Each row was made from one small tree. The marks that hang from a mark follow it in brackets, in alphabetical order. Every link used is in the known rows. Write each row's tree.
Known rows
M(A(B) L): [-15.2  25.1  10.9  -0.9  52.4 -24.4 -25.0  -7.7 -17.9  16.1 -14.5   4.9
   5.3  10.8  -5.7  31.1 -16.8  -6.6   9.7 -22.6  -3.7]
U(A(B) F V): [ 10.7  24.4  20.5   0.5  15.9 -31.3   3.4  27.8  13.2   4.6  -8.3 -18.4
 -19.0 -14.9  -3.9  -6.5  21.9  16.6  -3.4  -5.9  -5.4]
M(A(B U(F))): [-11.2  -9.2  -8.4   8.2   2.1  -6.1 -17.5   3.6   7.1  16.2  18.2 -24.3
   1.4  14.5   5.9   2.4 -20.4 -18.0  12.0   7.8   3.9]
V(U(F)): [ 33.5  -4.8   7.4   2.6  -4.3  20.3  25.7 -13.2   2.2 -13.9  10.8   9.0
  -5.8   0.0  10.8   9.7 -13.6 -17.7  14.3  10.1  15.1]
F(N): [-11.2  11.9  -1.0 -19.3   5.4 -11.5  21.1  14.0  -8.9  -4.2  22.5  17.0
  -4.8  -3.6 -18.7   8.2 -10.1   1.8  -4.3 -12.6  30.8]
W(M(A L)): [-10.0  26.0  -0.8   0.9  22.5   7.0 -21.1 -34.0 -24.7  14.2 -15.3  29.0
  15.8   6.4  -7.6  24.5  -9.1   3.8  -8.2 -20.8  -9.7]
A(B U(F)): [ 11.6  -8.3   0.5  13.6  -5.2  -0.4 -11.1   0.3  10.7   6.0  17.5 -23.5
  -8.4   2.1  13.4  -2.6 -11.6  -8.9  10.5  13.5   7.5]
A(B U(H)): [ 11.6 -10.3  -3.0   2.6  -4.8  -2.1 -19.2  -6.0 -10.1  -2.7  -5.2  -4.7
 -10.3  -1.0  12.4 -14.7  -7.9  11.1  12.9  13.2   3.2]
V(U(A(B) F H)): [ 38.4   2.8  23.2   6.5   2.3  12.0 -10.7   8.6   2.9 -17.3 -14.0  -3.0
 -10.1  -7.0  12.0 -21.1  11.1  20.6  13.1   9.6   0.4]
W(M(A(U(V)) L)): [-12.7 -10.8 -17.7   2.5  -1.9   3.3  -0.9 -35.2 -11.5  13.0 -14.5   8.2
  20.0   8.4   2.8  17.2  15.7 -14.9 -24.6 -11.4 -29.5]
W(M(A(B U) L)): [ -3.2   2.2  -3.7  13.0  24.1  -1.5 -44.2 -31.0 -18.5  18.6  -8.8  -1.0
  13.5  12.2   8.8  15.7   3.6  -3.4  -8.4 -11.5 -16.9]
W(M(A(B) L)): [  3.4  28.0   8.8   0.2  55.3  -8.8 -43.6 -27.5 -24.3  17.2 -16.9  16.3
  11.4   3.8  -0.8  30.7  -6.8  11.2   3.4 -24.1  -5.6]
M(L): [ -6.6  24.5   8.6   5.9  14.9  -3.9   5.0 -15.5 -14.9   5.1 -12.5  20.8
   0.6   0.5  -4.6  20.5 -11.0  -8.2  -3.0 -13.7  -4.8]
M(A(B U(V)) L): [-19.7 -11.9  -4.6  -0.9  27.5 -27.1  -5.3  -7.9  -5.7  14.4 -13.4 -13.1
   8.5  12.3   5.3  23.2   8.8 -25.9  -6.5 -13.6 -24.8]
W(M(A(U) L)): [-16.3  -0.1 -14.1  13.7  -6.6  14.9 -20.2 -37.5 -18.2  16.4  -6.3  10.8
  19.6  15.0   2.9   8.1   0.5 -10.1 -18.1  -8.9 -21.3]
V(U): [ 30.4   2.3   8.0  -4.7   5.9  -0.7  24.7 -12.7 -17.5 -12.3   2.1  13.8
 -14.4   1.5   7.2   7.1 -10.7 -11.5   9.4   2.2  15.2]
M(A): [-21.3  21.4  -5.1 -11.8  10.3 -19.3   4.7  -1.4 -20.2  12.7   3.1  12.1
  -6.7   8.4 -14.8  10.5 -28.0  -3.6   7.1  -9.3  12.5]
A(U): [ -4.6  -4.8  -8.4   6.2 -25.6  -5.8  10.5  -6.8  -7.7   5.7  11.7  -5.5
 -13.3   4.1   4.3 -10.8  -9.1 -10.6  -4.5   8.5   2.4]
M(A L): [-28.5  22.6   0.0  -1.4  22.5  -9.8  -0.1 -14.6 -19.0  14.3 -10.9  17.6
  10.3  13.9 -11.8  25.2 -20.1 -14.7  -0.5 -19.8  -7.7]
N(F): [-12.4  29.1 -17.4 -13.2  12.9  -2.8 -11.8   6.6 -16.9  -8.7   1.5  17.0
 -15.8   7.0   5.9  18.8   8.5   7.9  13.1  19.6  18.7]
A(B U(F H)): [ 15.8 -19.4  -5.6  11.3 -15.8  20.9 -18.3  -5.4  10.4  -4.6   4.4 -12.0
  -0.3  -2.8  13.6 -13.3 -13.0   5.8  17.0  21.3   4.1]
V(U(A(B) F)): [ 35.2  11.7  28.4   9.1  13.1  -9.0  -3.1  15.8   6.2  -7.8   0.4 -13.9
 -17.2  -3.7  11.1 -13.0  16.2   6.1   5.9   2.4   2.7]

Write each row's tree
[ -2.7  12.1  13.3  -8.3   3.1   0.9 -13.8  35.1  11.2 -11.2   6.9  -0.1
  -0.5 -11.6 -15.7 -21.5  12.8  35.4  -1.9  -5.2  16.6] : U(A(B) F(N) H)
[ -2.0  20.6   8.6   2.2 -15.6 -15.0  25.3  20.2  12.4   3.9  -4.1  -5.1
 -14.9 -13.1 -10.6 -12.3  19.3   9.6 -13.9  -2.7  -9.1] : U(A F V)
[ -5.3  21.1  19.4  -3.6  14.8 -19.2  -7.6  42.1  13.0  -0.8  21.1 -12.7
  -8.9  -9.0 -16.1 -11.7  15.9  19.3  -7.7 -13.8  19.8] : U(A(B) F(N))
[ 18.4 -29.6  -9.8   0.3 -11.4   8.1   2.0  -3.4  14.9  -7.5  -4.1 -12.3
  -1.0  -9.2  13.8  -6.2   0.5   1.0  11.3  16.8  -5.1] : A(B U(F H V))
[ -3.8  20.2   6.0   9.7 -30.2  14.1  -1.4  12.2   5.2  -4.1 -10.3   7.5
  -6.6 -11.1  -9.2 -29.2   1.0  29.1  -2.9   6.6  -3.5] : U(A F H)
[ 13.1  13.1  14.9  -3.3   4.4 -11.4  -3.2  20.9  12.0  -5.3 -21.5  -6.7
 -10.7 -18.7  -3.4 -16.4  19.5  31.3   2.4   1.1  -7.4] : U(A(B) F H V)
[ 15.5 -16.9  -3.2   3.6  -0.9 -11.1   9.0   3.2  17.1   2.5   9.8 -25.3
  -8.5  -5.6  13.9   3.7   3.6 -13.2   4.7  10.4  -1.8] : A(B U(F V))
[ 11.0  -3.0  -6.0 -11.8 -13.8  18.1  25.3  -7.4   8.4  -9.9 -10.6  16.6
   0.8 -15.3  -4.0   4.6 -12.1   8.0  10.1   8.7   3.7] : U(F H V)
[-30.0 -21.5 -21.4  15.4 -28.5  38.5  -6.6 -23.6   5.9   4.8  -7.6   6.4
  30.6  18.8   2.2   1.2 -18.0 -19.8  -1.8   8.6 -23.8] : M(A(U(F H)) L)
[-11.9  -1.6  -1.1 -15.7 -25.1   5.4  30.7  31.9  17.0 -15.8   0.2   9.6
   4.1 -16.3 -21.6 -20.3  23.8  22.6 -18.9  -4.7   3.7] : U(A F(N) H V)
[-29.3 -23.9 -21.2  -3.2 -14.1   8.3  12.2 -21.5  -7.7   2.2 -25.0  10.8
  21.5  12.4  -0.4   7.3   2.4 -17.4 -12.2  -3.2 -31.0] : M(A(U(H V)) L)
[-18.6  -9.1  -4.2  19.2  13.2   3.6 -25.0 -10.1   8.4  16.9   3.2 -18.1
  18.4  19.2   7.9  17.1 -12.6 -27.0   3.8  -1.4 -16.0] : M(A(B U(F)) L)
[ 21.7   6.6  13.2   0.3 -18.3   6.0  11.2   2.9 -15.9 -20.2 -20.8  15.8
 -14.9  -3.6   3.0 -29.6  15.6  18.8  -2.5   4.8  -2.8] : V(U(A H))
[-24.8 -21.5 -12.5  -8.0   7.2  -3.3  -7.8  18.7  13.9   6.9  38.9 -20.2
  12.6  14.5  -6.9   5.4 -10.6 -19.0   1.2  -1.3  19.1] : M(A(B U(F(N))))
[  2.7 -30.5  -6.7 -12.7   0.7  -7.8  20.3  19.1  23.0  -6.5  29.4 -20.1
   3.4  -6.2   1.3   7.7  11.4 -15.6  -5.8   1.0  14.5] : A(B U(F(N) V))
[ 14.0 -20.9  -5.5  -8.4  -3.7 -12.4   1.4  -5.0  -3.9  -5.6 -13.7  -6.2
  -9.9  -7.4  11.7  -7.5   3.6   6.0   7.3   9.9  -4.1] : A(B U(H V))
[-35.6  -5.2 -11.9  11.3  -6.9  -1.7  -1.7 -17.6 -11.9  15.9  -3.3   0.3
  13.8  23.0  -1.1   9.7  -9.1 -29.3 -11.4  -7.0 -20.1] : M(A(U) L)
[ 10.2  -2.4  13.0  -3.9 -16.3   8.5  30.0  25.1  11.3 -17.9  22.7   3.0
  -1.7  -1.3  -8.4 -14.3  20.6  -3.0 -15.1  -3.3  15.7] : V(U(A F(N)))
[ -8.8 -42.4 -24.5 -13.1 -41.5  26.4  35.6   6.6  21.6 -18.4  17.8   3.5
  15.7  -5.9  -4.6  -9.7   5.9  -9.4 -10.9  12.5   7.2] : A(U(F(N) H V))
[  0.3 -30.2  -9.8  -4.8 -12.3  22.5  -9.1   9.4  15.9 -13.2  23.3  -6.6
  10.4  -1.1   1.7  -9.8  -4.8   4.0   5.7  10.7  20.3] : A(B U(F(N) H))
[ -1.9  10.4  16.3 -13.6  18.0 -29.6  13.6  42.9  19.2  -4.5  13.1 -13.4
  -7.8 -15.9 -15.9  -3.5  30.3  14.9 -14.0 -15.4  11.0] : U(A(B) F(N) V)
[ 11.0  27.0   5.5 -11.2  43.4 -18.4 -37.1 -14.4 -25.4  14.3  -1.5   9.0
  -6.6  -0.7  -2.8  16.3 -16.7  20.6  11.6 -13.6  14.7] : W(M(A(B)))
[  3.9 -30.1 -19.6   1.9 -43.6  25.9  25.5  -9.8  14.6  -8.3  -1.1  -0.3
   4.4  -6.8   7.0 -11.5  -2.9  -6.6  -0.5  21.3  -9.1] : A(U(F H V))
[-24.2 -13.2 -20.1   9.0 -27.2  10.4   4.6  -4.0   6.5  13.9  20.9 -12.8
   5.8  15.9  -1.9  -3.6 -22.4 -24.3   0.9  11.0  -1.1] : M(A(U(F)))
[  0.4  10.3   3.5  -2.3 -27.3   2.3  18.5  14.8  10.5  -6.5 -19.0   5.7
  -7.4 -17.3 -11.0 -22.7  16.1  23.7  -7.9   4.5 -11.9] : U(A F H V)
[ 32.7  20.4  31.0   2.7  24.5 -29.5  -5.6  14.8 -14.1  -6.5  -9.4  -7.4
 -26.9  -2.9   9.1 -13.7  21.3  11.8   2.9  -5.6   4.5] : V(U(A(B)))
[ 35.6 -13.4   1.7  -1.8 -13.9  40.5  19.5 -19.6   0.1 -23.8  -2.9  20.2
   2.6  -2.8  11.0  -1.0 -16.7  -3.2  20.3  18.1  11.3] : V(U(F H))
